Known rows, with every step that occurs:
bedi, nafe, tele, veko, kovir, sogipel: [ 2.097 -1.327 -2.725  0.053 -3.687  0.206  2.665 -0.220 -2.229 -1.870
  0.971  0.152  2.932  3.625  1.121  0.307  2.081 -0.240  7.423]
sogipel, kovir, bedi, nafe: [ 1.968 -5.225 -0.602 -1.016 -0.661  0.793 -3.344  0.556  3.973  3.821
 -4.175 -3.607 -3.604 -1.962 -3.798 -1.779 -4.448 -2.852 -1.693]
sogipel, kovir, bedi: [ 5.054 -1.292 -0.006  4.134  2.844 -1.875 -4.834 -2.529  3.099  0.521
 -3.948 -3.257 -4.616 -4.610 -5.194 -2.015  0.376 -3.160 -1.394]
sogipel, kovir: [ 1.758  2.579 -0.433  5.048  5.381 -3.242 -2.791  1.603  3.059  2.556
 -0.206 -1.796 -3.058 -1.804 -2.697 -0.102  2.323 -1.020 -5.779]
tele, veko, kovir, sogipel: [ 2.615  3.534 -1.918  2.533 -1.166 -1.263  1.983 -0.070 -2.612 -0.848
  1.284 -1.550  0.856  1.293 -0.047  0.987  4.139  0.183  5.906]
tama, zakaz, tele, bedi, kovir: [-1.384  0.840  7.232 -7.539  0.098  2.339  4.741 -1.446  2.674  0.049
 -4.443 -0.469 -2.553 -1.431 -5.485 -1.484 -3.528  0.632 -4.432]
bedi, tele, veko: [-3.747  0.828 -2.268 -0.992 -6.785  3.990  0.728  2.625 -1.294  2.367
  2.258 -0.394  1.814 -3.087  5.312  4.582 -0.110  2.941 -5.774]
tama, zakaz, sogipel, kovir, bedi, tele, veko: [-4.373 -0.831 -0.162 -3.282 -3.814  4.237  0.292  2.134  3.490 -0.183
 -0.229 -0.617  2.592 -8.765  2.301  1.626 -0.436  0.906 -3.116]
tele, veko, kovir, bedi, nafe: [ 0.480 -3.065 -0.473 -3.205 -2.073  0.889 -1.029  0.488 -1.739  3.871
 -2.386  0.537 -1.904  2.129 -0.935  0.910 -4.331  0.790  3.910]
nafe, tele, veko, kovir, bedi: [ 3.567 -0.651 -0.003  1.422  0.417 -1.959 -1.489 -3.969 -4.630 -2.006
 -0.985  4.301 -0.020  1.417 -0.134  0.775  1.593  1.016  7.054]
zakaz, tele: [ 0.145  3.532  4.248  1.467  3.868 -2.016  4.788  1.478 -2.679 -2.778
  1.790  2.514  3.447  0.703  0.044 -3.095  1.463 -2.707 -0.920]
veko, kovir: [ 1.634  6.922  2.990  3.189  5.376 -5.492  0.298  0.075 -4.859  1.430
  1.571  3.614 -0.787  6.000  0.305  0.806  3.755  1.119  4.158]
zakaz, sogipel, tele: [-4.449  1.118  0.036  3.236  6.595 -2.211 -0.985  3.815  2.568 -2.914
  5.113 -1.257  3.276  0.680  3.104 -3.287 -0.022 -2.640 -3.066]
tama, zakaz, sogipel, kovir, bedi, nafe, tele: [-0.750 -7.155  3.224 -1.795  1.752  1.529  0.769 -0.575  2.959 -4.700
 -1.312  1.823  3.474 -2.455  0.006 -2.180 -0.203 -3.365  3.676]
zakaz, sogipel: [-3.454  4.586  5.295  2.409  6.148 -1.534  2.762  1.453 -3.255 -4.709
  5.435 -2.678  2.073 -0.382  0.661 -0.858  4.204 -0.252  0.057]
bedi, kovir, sogipel: [ 3.236 -0.557  2.768  0.528 -5.930  0.785  2.383 -1.068  2.332 -2.757
 -2.797 -8.366 -1.067  0.768 -2.797 -0.947  0.348 -4.878 -1.115]
tama, zakaz, tele: [-2.430  3.605  8.119 -0.939  6.018  0.283  6.375  3.023  0.973 -2.192
  0.338  4.462  4.143 -4.033  1.000 -1.256  2.217 -2.563  1.157]
sogipel, tele, bedi: [-1.188 -0.785 -3.637  0.299  4.926  1.646 -3.353 -1.630  3.100  2.815
  0.300 -1.338 -5.369 -3.125 -2.992 -1.221 -1.843  3.069 -4.706]

Rows:
[ 1.120 -1.883 -0.445  0.449  3.328  2.431 -0.147 -5.917 -2.399 -2.054
  0.528  1.215 -3.682 -2.086 -2.597  0.562  2.868  4.293 -0.183] | nafe, tele, bedi
[-5.464  4.947  0.498 -0.948  6.686 -2.667  1.421  4.540 -0.538  0.895
  4.005  6.293  3.736  2.137  4.203  1.563  1.291  3.103  3.490] | tama, zakaz, sogipel, tele, veko, kovir
[ 0.182  0.270  3.754 -4.394 -1.699  1.922  0.539 -3.348  0.707  1.734
 -3.602 -4.091 -6.434  0.876 -5.698  0.668 -2.925  2.228 -6.505] | tele, bedi, kovir
[-1.494  5.452 -1.005 -0.726 -2.485 -1.770  1.064  1.588 -4.383  2.851
  2.288  4.520  2.094  4.014  4.011  2.806  1.457  3.598  0.879] | bedi, tele, veko, kovir
[ 2.841 -5.772  1.200 -0.349 -1.178 -0.552 -0.267 -3.034 -2.831 -2.880
 -1.272  3.997  1.748  4.556  0.852 -1.067 -0.673 -2.029  6.274] | veko, kovir, bedi, nafe, tele
[-1.991 -2.729 -0.533 -4.275  0.664  4.197 -0.113 -0.192  0.424  5.014
 -1.399 -2.979 -5.707 -1.500 -3.722  0.840 -3.534  3.671 -2.537] | tele, bedi, nafe
[ 4.745  2.482  2.841  2.620  3.026 -3.760 -2.306 -3.460 -3.463 -0.143
 -2.370  1.228 -2.599  1.737 -2.838 -1.159  1.686 -1.403  6.494] | veko, kovir, bedi
[ 3.236 -1.037  1.279 -1.893 -5.043  2.903  1.874 -3.871  2.689 -1.713
 -4.118 -8.916 -4.344 -1.547 -6.320 -1.599 -0.367 -1.765 -1.370] | tele, bedi, kovir, sogipel
[ 1.035 -2.560  3.284 -3.959 -2.597  1.639  0.990 -5.068 -0.215 -1.781
 -2.956 -1.484 -3.993  2.188 -4.024  0.211 -2.246  1.787 -4.440] | nafe, tele, bedi, kovir
[-1.646  3.990 -3.269  1.427  3.671 -3.897 -1.241  2.936 -2.224  3.404
  3.280  5.530  1.238  5.170  3.385  1.877  0.138  3.292  0.843] | sogipel, tele, veko, kovir
[ 1.852  2.933 -2.539  0.761 -5.459 -0.044  2.193  0.219 -1.429 -0.775
  0.687 -1.988  2.581  1.092  1.542  0.337  3.038 -0.711  4.445] | bedi, tele, veko, kovir, sogipel
[ 2.708 -1.287 -0.843  0.835 -5.653  0.633 -3.355 -1.396  4.058  0.575
 -3.653 -3.224 -0.392 -4.701 -0.735 -2.664 -1.062 -4.374 -4.378] | sogipel, kovir, bedi, tele
[ 1.923  1.042 -3.782  4.334  2.244 -3.068 -1.856  1.659  3.655 -0.540
  1.063 -1.479  1.754  3.238  1.090 -3.767  0.424 -4.383  2.651] | veko, kovir, sogipel, tele
[-0.389 -7.118 -4.306 -0.989 -3.065  2.848 -1.102  0.004  0.073  0.217
  0.123  2.164  0.842 -2.000  1.565  2.636 -1.965  1.905 -1.573] | sogipel, kovir, bedi, nafe, tele, veko
[-7.957  0.297 -0.953 -0.543  4.193  2.463  0.775  5.815  2.880  0.059
  4.692  1.393  3.525 -4.539  5.261  2.712 -0.095  2.508 -3.044] | tama, zakaz, sogipel, tele, veko
[-1.209 -7.226 -2.528 -1.509 -4.118  4.079  0.235 -0.362 -2.348 -0.586
  0.652  2.465  1.172 -1.092  3.148  3.637 -1.580  2.421  0.663] | kovir, bedi, nafe, tele, veko
[-3.700  5.219 -1.781  0.599  5.280 -4.020  0.252  3.416 -2.962  0.493
  5.234  4.998  3.323  5.370  3.399  0.325  0.853  3.257  1.797] | zakaz, sogipel, tele, veko, kovir
[-0.791 -1.866 -3.969 -0.993 -6.886  3.074 -2.395  0.471  1.888  2.208
 -0.956 -1.377  0.129 -5.786  1.664  1.964 -1.455  1.097 -5.691] | sogipel, kovir, bedi, tele, veko
[ 1.328 -2.899 -1.898  1.506 -3.201 -0.261 -1.227  1.541  6.908 -1.122
 -1.404 -6.164  0.493  1.689  0.012 -3.434 -3.111 -6.263 -4.042] | bedi, kovir, sogipel, tele
[-1.804 -3.092 -4.847 -0.554 -5.111  2.564 -0.450  2.959  4.098  0.831
  0.780 -3.506  0.881 -0.985  2.369  1.326 -3.129 -0.649 -5.173] | bedi, kovir, sogipel, tele, veko
[ 2.650  1.600  1.566 -0.355 -5.410 -0.929 -1.371 -2.339 -1.043  0.015
 -2.413  0.169  0.907  0.426  0.866 -2.139 -0.202 -2.982  1.922] | veko, kovir, bedi, tele
[ 0.072  3.166 -0.642  1.517  2.281 -3.361  1.390 -0.377 -6.651 -0.599
  3.461  7.721  2.588  5.837  3.731  3.245  3.701  4.150  4.870] | nafe, tele, veko, kovir
[ 2.333  0.079 -2.125  1.269  1.287 -2.257 -3.561 -1.194 -1.121  1.299
 -1.231  2.747 -1.192  1.047 -0.064 -0.411 -1.332  0.300  4.115] | sogipel, tele, veko, kovir, bedi
